Each row comes from the steps of one walk. Every step used is in the known rows, and no mark comes twice. Write the walk behind each row, first mark first.
Known rows
bemer > bepu: [  4.6  20.3 -22.8  -8.0  12.2  18.4  13.3  14.2 -17.9   1.0 -17.2   4.7
 -17.4  -9.6  12.1  10.9   0.9  -7.1 -14.7  -4.0  15.6  28.3  10.6   0.4
  -1.2  -8.9]
bepu > zose: [ 12.2  23.8  20.4  -3.5  30.5   7.4   6.3   6.5 -18.3   0.5   9.8  -6.6
 -13.7  -5.1  -2.5  -2.2  -5.0 -26.6  17.3  -7.8  39.3   2.4  32.4 -39.1
 -44.5  22.8]
tisos > sapi > dobu > rala: [ 26.2   8.0  34.3  36.4  -1.5 -50.1   8.5 -27.0 -13.4  -3.3  26.0 -18.7
 -10.9 -13.1  17.1 -11.5  21.0 -13.5  -7.4 -10.8  -5.9   5.5   6.1 -34.0
   0.6   4.7]
dobu > rala: [ 22.7   9.9  20.8  11.4   7.1 -30.5  19.3 -25.6   5.4  17.1  12.0  10.6
  -2.3   1.8   7.7   2.5  16.6   8.4   8.6  -7.1   0.0   6.6  24.1 -44.6
  -3.7  -9.3]
sapi > tisos > rala: [  7.9  20.0 -11.1   1.7 -14.4  11.8 -19.8 -13.5 -21.4 -24.4  25.1  -0.9
  -1.2   6.0   4.1  -2.7  -1.1   9.7  -7.6  38.4 -31.6 -16.4   0.1 -42.3
  34.3  -6.7]
sapi > dobu > rala > tisos: [ 20.7 -14.7  11.3  24.0  -2.3 -30.9 -10.8 -25.0  -8.5   0.2  22.6   4.2
  11.6   0.4 -14.0  -4.9  19.9  16.4   8.5 -15.0 -29.9 -16.0  -0.4 -31.0
  -7.4  -3.4]
tisos > bemer > puvuk: [-14.4   7.3  -5.9 -24.3  12.4  26.3  30.1  29.2  17.6  23.4   3.8   1.8
  -9.0   4.7  25.3  -9.9   5.8 -15.4  -8.6  -0.3  14.3   1.8  -0.9  -0.8
  -7.7  -2.3]
puvuk > fipigid > libud: [-33.3  14.2  29.2  -0.3  22.5  -2.0  11.2   4.3   8.2  -0.1   4.1   6.6
   6.7  10.8  -1.5  22.4 -11.5  11.0  24.4 -14.2  27.3  -1.6  20.7  -4.0
  -7.9   8.1]
fipigid > tisos > zose: [ 19.9  15.4  -5.7  14.5   4.0   5.2 -32.5  14.6 -33.3 -14.6  -3.7  15.1
  20.8 -23.1 -26.0  -3.4   9.1   0.1   4.9   9.4 -16.5 -17.1  35.2 -12.4
  -0.4 -13.2]
rala > libud > fipigid > puvuk: [-28.3  -7.8   9.3 -14.7   4.4  23.5  14.2  17.2  16.8  -5.3 -20.9  -1.9
 -21.9 -12.0  -5.8  25.9 -26.5  20.2   9.3  11.7  22.2  27.6 -11.5  32.2
 -16.5  28.8]
libud > fipigid: [ 10.2  30.0   0.1 -23.2   1.7   9.5  -5.1   1.1  -6.7 -22.7  -3.5  14.7
  -0.9   0.0  16.4   5.9  -1.7   1.0  -8.0  -2.3  17.2  26.8   1.8   3.6
  -7.9  17.2]
rala > tisos > bemer > puvuk > fipigid > libud: [-44.0 -27.9  -5.1 -21.5   9.4  40.1   0.9  36.0  22.0  23.4  -6.2   5.5
  23.6  11.3 -10.4   0.9 -19.8  -2.6  21.7  -5.0  -2.9 -17.3 -25.7  19.9
   0.5 -12.1]
rala > dobu: [  9.5  25.1   6.4  10.6   0.3 -31.1  31.9   6.6  -1.5   6.9  20.5   2.9
 -22.6  -6.9  13.4  -5.5  30.7   2.2  -9.0   9.5  -5.1 -15.7   5.6 -17.2
 -25.5  23.0]
puvuk > fipigid > tisos > sapi > dobu: [ 10.9  16.4  14.0  26.9  -7.8  -3.9 -36.4 -19.0 -21.7 -34.4   4.6  -6.7
  17.9   2.0 -12.3  -6.5  -3.1 -20.6  -7.1   8.5 -15.0  -5.0  12.9   3.2
  13.2  17.3]
sapi > dobu > rala > libud: [ -0.1  -7.7  17.3  21.2   8.2 -56.3  35.8 -29.6  12.0   5.9  17.6  -2.5
 -20.3   7.2  -5.4  15.8  29.7  25.5   6.4 -35.8   8.9  -8.1  19.4 -16.1
 -15.5   5.0]
dobu > rala > tisos > bemer: [ -3.5 -17.3   9.2   0.2 -13.2 -12.9  10.2  -8.1  12.4  28.8   3.4   8.5
  17.6 -14.6   1.0 -17.5   6.1   6.4  25.7   4.0 -31.5 -12.8   6.6 -33.4
  10.1 -21.6]
libud > fipigid > puvuk: [ -5.7  11.2  17.9 -13.2   6.6  35.0 -19.0  16.1  -3.6 -12.1 -12.6  -0.8
  -3.3 -20.2  11.7   4.8 -32.4   7.2   8.3  23.5  12.5  41.0 -14.7  12.1
  -9.8  27.9]
sapi > tisos > bemer: [-10.3  22.1  -4.5 -12.6 -24.3  -3.5  16.1   7.0  -0.6 -14.4  11.3  -9.1
   1.1  -0.8  27.8 -14.9  13.8  -3.7  -4.3  17.7 -15.2  -4.4  15.6 -15.7
  35.2 -23.3]
dobu > rala > libud > fipigid > tisos: [ 14.5 -18.8 -10.5   2.2  -8.3 -31.3   5.4 -24.6  15.8   1.7 -23.5   8.6
  15.2  11.3 -23.9  20.1  10.8  21.4   7.2 -21.8  10.3  12.3  11.1  17.0
   6.5 -14.4]
sapi > tisos > bemer > puvuk > fipigid > libud: [-41.1  -4.0  -5.9 -17.4  -0.2  14.6  15.2  26.8  25.9   0.3  -0.5 -17.8
  10.6  34.0  11.3   2.1  -8.1  -0.4  10.7  -7.6  15.5  -8.4 -14.8  15.7
  39.2 -33.9]
rala > tisos > bemer > puvuk: [ -8.4 -15.8 -22.7 -25.2  -0.8  46.6  -0.7  30.8   6.6  21.8   0.9  12.3
  10.6  -0.9   0.6 -11.6  -4.0 -10.2  -3.1  16.6 -23.9 -15.6 -23.0   1.3
  -8.1  -8.5]
tisos > bemer > bepu: [-33.3  16.7 -13.5 -21.9   0.8  14.1  32.0  27.5  -0.8  10.9 -18.0  -0.5
 -12.3 -22.4  28.6  -8.4  -1.9 -12.0  -3.8 -11.8  14.0  17.9  15.4   4.5
  11.2 -13.8]
sapi > dobu > rala: [ 18.4   5.3  23.2  23.6  11.3 -48.1  10.8 -30.8  -3.4   0.9  25.7  -0.2
  -6.8   3.1   6.3  -0.6  28.1  15.7   5.0 -26.9   1.9  -1.8  21.0 -35.9
  -9.9   3.1]
rala > libud: [ -8.3   8.4   1.3  -2.8   7.6  -6.1  42.3   2.2   9.5   3.9   1.3  15.1
 -27.4   0.7  -2.5  28.9  18.1  12.3  -4.2  -2.1  13.2  -3.5  23.4  -0.4
 -24.2  15.5]
bemer > tisos > sapi: [ 39.0  25.1  -2.7   4.9 -11.0  -1.5 -12.2   5.7 -26.6   2.6   6.0   4.1
 -23.9  -6.2  24.0  -5.8   1.7 -17.9 -30.0  35.3   1.5  -2.7   6.4   5.5
 -19.6  -8.5]

Which walk is each row?
[ 29.5 -12.1  -2.2  24.1   9.2   5.3 -28.8 -18.4   3.3   1.7   0.0 -10.9
  16.2  33.6 -15.7  -2.5  -1.5 -23.9 -11.9 -11.1   0.4  -1.1 -17.2   6.4
  15.6  -7.2] | bemer > puvuk > fipigid > tisos > sapi > dobu > rala
[ -6.7  21.3   3.9  10.5   3.2 -10.8   8.7  -3.1  -6.9   7.1  31.8   2.9
 -18.9 -11.4   6.2 -12.6   8.9  12.5  -0.8  30.9 -22.4 -29.5  -9.8 -40.2
 -10.0  35.1] | tisos > rala > dobu
[  6.2  -5.3 -27.8 -10.3   3.0  24.8 -12.1  17.6  -1.7  11.1 -12.8   2.4
  24.5   3.7  -5.3 -11.0   9.7 -13.6 -13.7   7.4  -2.2  -6.2   7.9  18.7
  -1.9 -16.6] | fipigid > tisos > bemer > puvuk
[ 19.7  23.9  26.1  25.7   1.8 -27.1   2.1  -8.3 -25.2 -22.3  26.3 -14.6
 -18.0 -20.7  19.3  -7.7  17.2 -20.7 -20.1   2.7  -3.5   4.4   4.6 -19.7
 -13.7  23.5] | tisos > sapi > dobu
[-35.7 -42.3  13.6   6.8  15.9 -14.9   2.4   2.1  25.7  24.9  11.9 -11.3
  25.1  20.8 -15.4  -3.4  -4.3  14.2  30.3 -43.2  -0.2 -22.5 -23.4   3.9
   9.0 -19.7] | sapi > dobu > rala > tisos > bemer > puvuk > fipigid > libud
[ -4.8 -22.0  36.8  27.8  -1.1 -29.6   9.6 -12.0   7.9  -3.7  -1.8 -32.8
 -19.7 -21.3   3.6   1.5 -11.9   2.6   6.9  -7.7   9.2  27.6 -24.4  14.1
   3.4  19.9] | tisos > sapi > dobu > rala > libud > fipigid > puvuk
[ 19.6 -18.3  -2.1  13.5 -15.1 -35.6   2.4 -26.6  11.2  -1.3 -24.9  -4.6
  10.1  -0.3 -17.2  11.5   7.4   1.5  -1.5 -14.6   6.2  16.8  -0.1  17.9
  14.1 -15.1] | dobu > rala > libud > fipigid > tisos > sapi
[ 10.7 -17.4  -5.6  15.0  -2.8 -48.7  -2.2 -34.1   5.9 -16.8  -5.4  -3.4
  11.9  10.1 -23.3  12.8  20.0  24.4   4.1 -40.0   6.5   3.2   7.6  20.6
  -1.2  -5.4] | sapi > dobu > rala > libud > fipigid > tisos
[  4.0 -11.3  17.7  34.5 -12.0 -28.0  -7.9 -34.4   7.2 -12.0  -1.6 -11.3
  10.0  12.6 -23.6   6.8   1.1  -4.5   7.6 -12.4  -7.0 -10.7  14.0   7.5
  20.6   2.8] | puvuk > fipigid > tisos > sapi > dobu > rala > libud
[ 42.2   9.4  11.4  25.7  -9.9 -43.4  -8.4 -20.5 -19.2   8.3  16.5 -10.6
 -21.8  -0.1  20.2 -14.0  12.5  -6.4 -23.6   6.1  -1.9  -9.2   2.0  -2.5
 -12.7 -16.6] | bemer > tisos > sapi > dobu > rala
[ 23.2  -5.0  -0.1   8.7 -13.9 -43.5  -2.2 -13.9  -2.1  -0.9  -1.6 -10.0
 -28.9   7.4  11.4   1.3   6.6   2.3 -23.5 -13.5  17.6   2.9 -14.0  37.0
  -7.6  -9.3] | bemer > tisos > sapi > dobu > rala > libud > fipigid
[-11.1 -24.6   3.0 -11.1  -2.0  23.7   3.3   4.4  32.5  34.2  -0.7  12.1
  15.9  20.1  -3.1 -12.3 -13.8  -2.1  23.2  -1.8 -19.5 -13.1 -17.3 -13.5
  21.6 -21.4] | dobu > rala > tisos > bemer > puvuk > fipigid
[-31.9  12.9   6.7 -29.7  14.1  41.3  21.4  25.6  27.2  18.1   0.4   5.7
  -8.6  20.4  22.7  -6.2 -13.4 -15.6   0.2  -2.3  17.1   1.3  -3.8   1.5
   8.3   7.2] | tisos > bemer > puvuk > fipigid
[-19.3  11.9 -20.8 -16.0  -5.0  15.7  15.0  22.8 -13.1 -10.7 -14.8 -29.8
  -8.6  -5.1  15.9 -16.7 -10.4 -29.3   9.2 -12.5  21.4  12.3   8.4  -2.0
  30.0 -31.9] | sapi > tisos > bemer > bepu > zose
[ 38.7 -14.8  13.4  23.6 -12.6 -18.0  -9.8 -19.5  -9.2  13.2   5.6   2.1
  12.1 -14.8  -5.9  -8.9   8.6 -13.4   6.3  16.6 -37.2  -3.1  -5.7 -36.9
   6.9 -14.4] | dobu > rala > tisos > sapi
[ 23.8  -4.4   5.0  23.1 -15.4  -3.7 -24.0  -0.9 -30.4 -19.2  19.0  -5.3
   1.3 -22.9  -6.3 -10.4   8.1 -17.2 -13.2  17.1 -40.4 -11.9 -14.2 -13.1
 -12.7  13.7] | rala > tisos > sapi > dobu
[  7.1  -7.5 -12.0   9.7 -14.0 -20.2 -10.5  -8.2  -9.3 -36.5 -14.8  -9.8
   3.0  -3.6 -17.6  13.9   8.4  -1.5 -20.2 -16.2   9.3  11.3  -6.7  49.8
  -3.3  15.3] | rala > libud > fipigid > tisos > sapi > dobu
[  3.3  -4.1 -25.5 -12.7  -8.4   2.2  -3.4  -1.3   1.5 -21.7 -27.8  13.1
   9.9   4.6 -24.3  24.9   4.1  11.8  -8.6  -7.4  11.3  10.0   8.9  42.7
 -10.9   7.7] | rala > libud > fipigid > tisos
[-19.1  -8.6 -14.8 -19.1  -2.8  39.3 -25.9  14.8  -2.1   9.2 -10.8   6.5
 -30.4  -7.9  -2.6  13.3 -45.1  33.2  -2.8  45.2   4.9  -7.2 -25.8  34.2
 -16.3  17.1] | bemer > tisos > rala > libud > fipigid > puvuk
[-15.9 -28.2   0.4  10.5   9.2 -15.1   1.2   1.1  -7.2  13.2  -2.1 -22.4
   6.6 -14.6 -10.0 -23.4  -6.3 -11.4  28.7 -46.8   5.1  -4.6  -1.7 -15.8
  -2.0 -17.0] | sapi > dobu > rala > tisos > bemer > bepu > zose
[ 15.5  22.7 -16.0  -9.6   0.6  19.6 -28.9  -1.1 -23.6   9.1  18.3  20.8
 -19.1   0.2  10.5  -4.7 -12.3  14.1 -15.6  42.3 -11.0 -27.1   3.0 -16.9
 -16.4   1.4] | bemer > tisos > rala
[-24.7   5.1  -7.0 -18.7   4.8  17.0   3.7  -4.0   2.4 -14.0   0.7  13.5
 -16.0  -3.3  -5.2  18.2 -15.4  24.3   0.9   9.9   5.5  -0.4  -9.0  -1.6
  -2.4  33.0] | tisos > rala > libud > fipigid
[  2.6   0.4 -33.0 -30.6  -3.9  32.2 -25.3  19.1   3.1 -12.1 -24.0   4.3
  29.8   8.0   0.7  -9.0  -6.2 -11.9 -16.1  -3.6  13.4  18.0 -10.9  42.6
   9.8  -8.5] | libud > fipigid > tisos > bemer > puvuk
[ -5.2  12.6 -16.7 -21.8 -14.5  10.4 -25.5   8.2  -5.4 -22.6 -23.2   5.2
  33.8 -10.5   4.5 -12.5  -3.0  -3.7  -5.2  -2.2   3.2  18.7  10.3  26.6
  14.1  -0.7] | libud > fipigid > tisos > bemer
[ 17.4   5.4 -20.7  -7.9  17.6  49.7 -26.8   4.8   1.5  -0.5  -8.8  14.9
  15.2  36.5 -18.0  13.5  -8.5 -15.9 -12.8   9.9   4.8  -2.2  -5.3  13.6
   0.7   2.5] | bemer > puvuk > fipigid > tisos
[-23.9 -11.2 -10.5 -27.4  -3.0  59.7  -6.8  29.3  18.5  14.2  -3.2  15.3
  11.6  11.6   1.2  -9.3 -17.8 -10.9   5.6  13.3 -19.5 -15.6 -23.1   3.5
   8.5   0.1] | rala > tisos > bemer > puvuk > fipigid
[-23.8  -6.8 -21.6 -21.9 -12.9   2.0   9.5   8.3  15.3 -14.5 -29.9   5.4
  12.5  -4.8  -8.7  10.6   2.5  12.7  -0.3 -12.2  11.4   6.0  11.4  47.5
   4.9   2.2] | rala > libud > fipigid > tisos > bemer
[-40.5 -12.7   4.7 -10.8   7.7  37.5  -7.4   6.7   7.3  -5.3  -4.5   0.5
 -17.6 -17.4  -9.3  16.8 -40.8  28.7  14.0  32.1   1.8   8.1 -23.3   4.4
  -4.7  41.6] | tisos > rala > libud > fipigid > puvuk
[  4.4 -31.6  -5.9  -7.1  -2.2   7.6   6.6   5.9  18.8  41.4  -0.8   6.4
  13.9   7.1  -1.3 -14.2   2.5  -0.9  12.9  -0.9 -23.6 -10.0 -15.5 -19.1
   8.1 -29.5] | dobu > rala > tisos > bemer > puvuk
